Each row comes from the steps of one path. Every step used is in the known rows, and no mark comes twice. Write the path behind each row, first mark first.
Known rows
rebeva-miki-labam: -.14, -.07, .07, .21, .48, .00, .36, .04, -.15, -.14, .08, .15, -.38, -.10, .03, .15, .16, -.26, -.11, -.21
dukov-miki-labam-kabe-buki: -.33, -.31, -.15, .27, .08, .49, .13, -.19, -.11, .26, .05, -.11, -.32, .05, -.15, .24, .26, -.15, -.24, -.05
labam-furid: -.01, -.03, -.07, .30, -.16, -.22, .19, .06, -.04, -.06, -.01, -.17, .12, -.06, -.15, .00, .22, -.25, -.16, -.05
kabe-buki: -.19, -.30, .09, -.15, -.13, .13, .21, -.02, -.20, .21, .14, -.03, .03, -.19, -.39, -.07, -.14, -.17, -.05, -.06
buki-miki-labam-kabe: -.16, -.10, -.05, .33, .26, .36, .08, -.01, -.05, .35, .05, -.28, -.42, .39, .27, .15, .41, -.29, -.22, -.16
kabe-buki-miki-labam: -.26, -.45, .11, -.05, -.01, .35, .29, .05, -.20, .33, .15, .02, -.40, -.03, -.37, .18, .08, -.34, -.24, -.22
dukov-miki-labam-kabe-buki-furid: -.32, -.38, -.22, .37, -.18, .35, .15, -.18, -.08, .33, .10, -.22, -.52, .19, -.19, .39, .27, -.32, -.45, -.15
kabe-buki-furid-labam-miki-dukov: -.20, -.51, .13, -.14, .04, -.01, .54, .22, .18, -.01, .29, -.01, -.10, .00, -.32, .21, .16, -.28, -.53, -.51
kabe-buki-furid-labam: -.26, -.51, .24, .02, -.18, .00, .26, .17, -.04, .29, .22, .08, -.23, -.04, -.54, .02, -.19, -.19, -.27, -.34
miki-labam-furid-buki: -.10, -.19, .08, .27, .30, -.39, -.16, .16, -.15, -.07, -.05, -.30, -.21, -.03, -.25, -.02, .33, -.09, -.30, -.26
miki-buki-furid: -.06, -.34, .06, -.11, -.01, -.15, -.07, -.09, -.31, .26, .17, -.19, -.17, .00, -.12, .00, .16, -.35, -.34, -.16
furid-labam-kabe: -.16, -.07, .15, .33, .33, .17, .05, .10, .07, .25, .09, -.11, -.06, .26, .15, -.14, .13, .02, -.05, -.18
rebeva-miki: -.05, -.11, .03, .15, .25, -.14, .51, -.03, -.17, -.19, .15, .12, -.06, -.14, .06, .05, -.01, -.31, .13, -.22
buki-furid-labam: -.17, -.17, .26, .16, .04, -.08, .23, .11, .18, .20, .15, .03, -.24, .15, -.19, -.01, .01, -.19, -.27, -.31
furid-buki-miki: -.11, -.35, .24, -.05, .23, -.17, .19, -.02, -.10, .13, .19, -.24, -.12, .04, -.04, -.05, .02, -.25, .07, -.42
rebeva-furid-labam-kabe-buki-miki-dukov: -.17, -.44, .17, .12, .23, .06, .41, .28, -.24, .08, .23, .04, -.36, .18, .15, .05, .34, -.33, -.19, -.42
kabe-buki-furid: -.18, -.38, .01, -.05, -.37, -.04, .22, -.02, -.15, .30, .18, -.15, -.16, -.06, -.43, .07, -.12, -.34, -.24, -.15
rebeva-miki-dukov: -.02, -.02, .10, -.12, .60, -.23, .46, -.07, -.17, -.43, .18, .10, -.09, -.07, .36, .13, .21, -.28, -.09, -.24
buki-furid-labam-miki-dukov: -.11, -.16, .15, .00, .28, -.11, .54, .16, .40, -.10, .22, -.08, -.12, .18, .01, .19, .35, -.27, -.51, -.48
rebeva-furid-labam-miki: -.12, -.10, .10, .36, .10, -.11, .76, .31, .30, -.04, .11, .14, -.04, -.13, -.24, -.07, .30, -.26, -.04, -.36
furid-buki-kabe: -.06, -.19, .23, -.13, .34, -.27, -.25, -.05, .05, .23, .22, -.58, -.09, .02, -.13, -.32, -.12, .00, -.22, -.42

Write each row's path
-.11, -.10, .22, -.10, .53, .04, .51, .17, .35, -.18, .17, .04, .08, .07, .06, .05, .36, -.10, -.33, -.38
furid-labam-miki-dukov
-.26, -.27, -.04, .15, .13, .37, -.12, .05, -.27, .40, .05, -.24, -.28, .12, -.10, .02, .18, -.07, -.26, -.02
miki-labam-kabe-buki
-.27, -.43, .14, .18, .09, .29, .05, .16, -.17, .34, .15, -.07, -.05, .08, -.19, -.13, -.08, .01, -.06, -.22
furid-labam-kabe-buki
-.09, -.57, .04, .40, .33, -.19, .10, .14, -.46, .11, .27, -.06, -.36, .15, .20, .11, .15, -.31, -.19, -.51
rebeva-miki-buki-furid-labam-kabe
-.16, -.11, .12, .09, .23, .24, .26, -.01, .02, .23, .08, -.03, -.40, .15, -.02, .16, .28, -.32, -.23, -.19
buki-miki-labam
-.17, .08, -.04, .29, .38, .28, -.14, -.01, -.07, .28, -.03, -.30, -.29, .30, .23, .01, .37, -.07, -.24, .01
miki-labam-kabe
-.16, -.48, -.09, .14, -.21, .33, .23, .00, -.28, .41, .21, -.27, -.10, .13, -.04, .08, .02, -.36, -.02, -.21
labam-kabe-buki-miki
.05, -.23, .04, .17, .06, -.55, -.27, .09, -.02, .06, .13, -.68, .00, -.04, -.25, -.24, .05, -.09, -.34, -.44
labam-furid-buki-kabe
-.12, -.41, -.04, .01, -.07, -.05, .18, -.32, -.15, .13, .18, -.08, -.21, -.03, -.16, .21, .26, -.41, -.33, -.19
dukov-miki-buki-furid
-.18, -.23, .00, .40, .25, -.28, .10, -.07, .01, -.21, -.05, -.17, -.23, -.09, -.29, .20, .44, -.16, -.31, -.29
dukov-miki-labam-furid-buki
-.08, .01, -.05, .36, .07, -.08, .05, .11, -.05, -.03, -.10, -.13, -.19, .02, -.18, .09, .41, -.21, -.39, -.02
miki-labam-furid
-.17, -.37, -.14, .20, -.34, .09, .03, -.02, -.23, .42, .18, -.42, -.18, .18, -.12, .06, .01, -.31, -.23, -.11
labam-kabe-buki-furid
.05, -.37, -.06, -.14, .11, .01, .03, -.04, .00, .30, .28, -.51, .07, -.11, -.19, -.13, .16, -.22, -.43, -.38
labam-miki-buki-kabe
.02, -.35, .12, -.02, .31, -.52, .13, .09, -.17, -.30, .13, -.33, -.05, .08, .13, .11, .41, -.35, -.30, -.45
labam-furid-buki-miki-dukov
-.11, -.44, .10, .22, .20, -.03, -.23, .09, -.28, .40, .19, -.24, -.25, .28, .09, -.04, .22, -.16, -.35, -.31
miki-buki-furid-labam-kabe
-.21, -.54, .08, .40, -.12, .14, .46, .32, -.22, .32, .20, .05, -.33, .09, -.15, -.02, .13, -.35, .03, -.40
rebeva-furid-labam-kabe-buki-miki
-.20, -.53, .20, -.05, .31, .29, .21, .15, -.15, .17, .27, -.04, -.21, .27, .16, .10, .18, -.20, -.25, -.41
furid-labam-kabe-buki-miki-dukov
-.25, .00, .05, .16, .28, .28, .31, -.26, .19, .02, .01, .11, -.31, -.01, -.11, .23, .34, -.17, -.26, -.06
dukov-miki-labam
-.17, -.29, .09, .24, .47, .07, -.13, .04, -.17, .32, .09, -.46, -.44, .37, .23, .05, .33, -.17, -.15, -.37
furid-buki-miki-labam-kabe
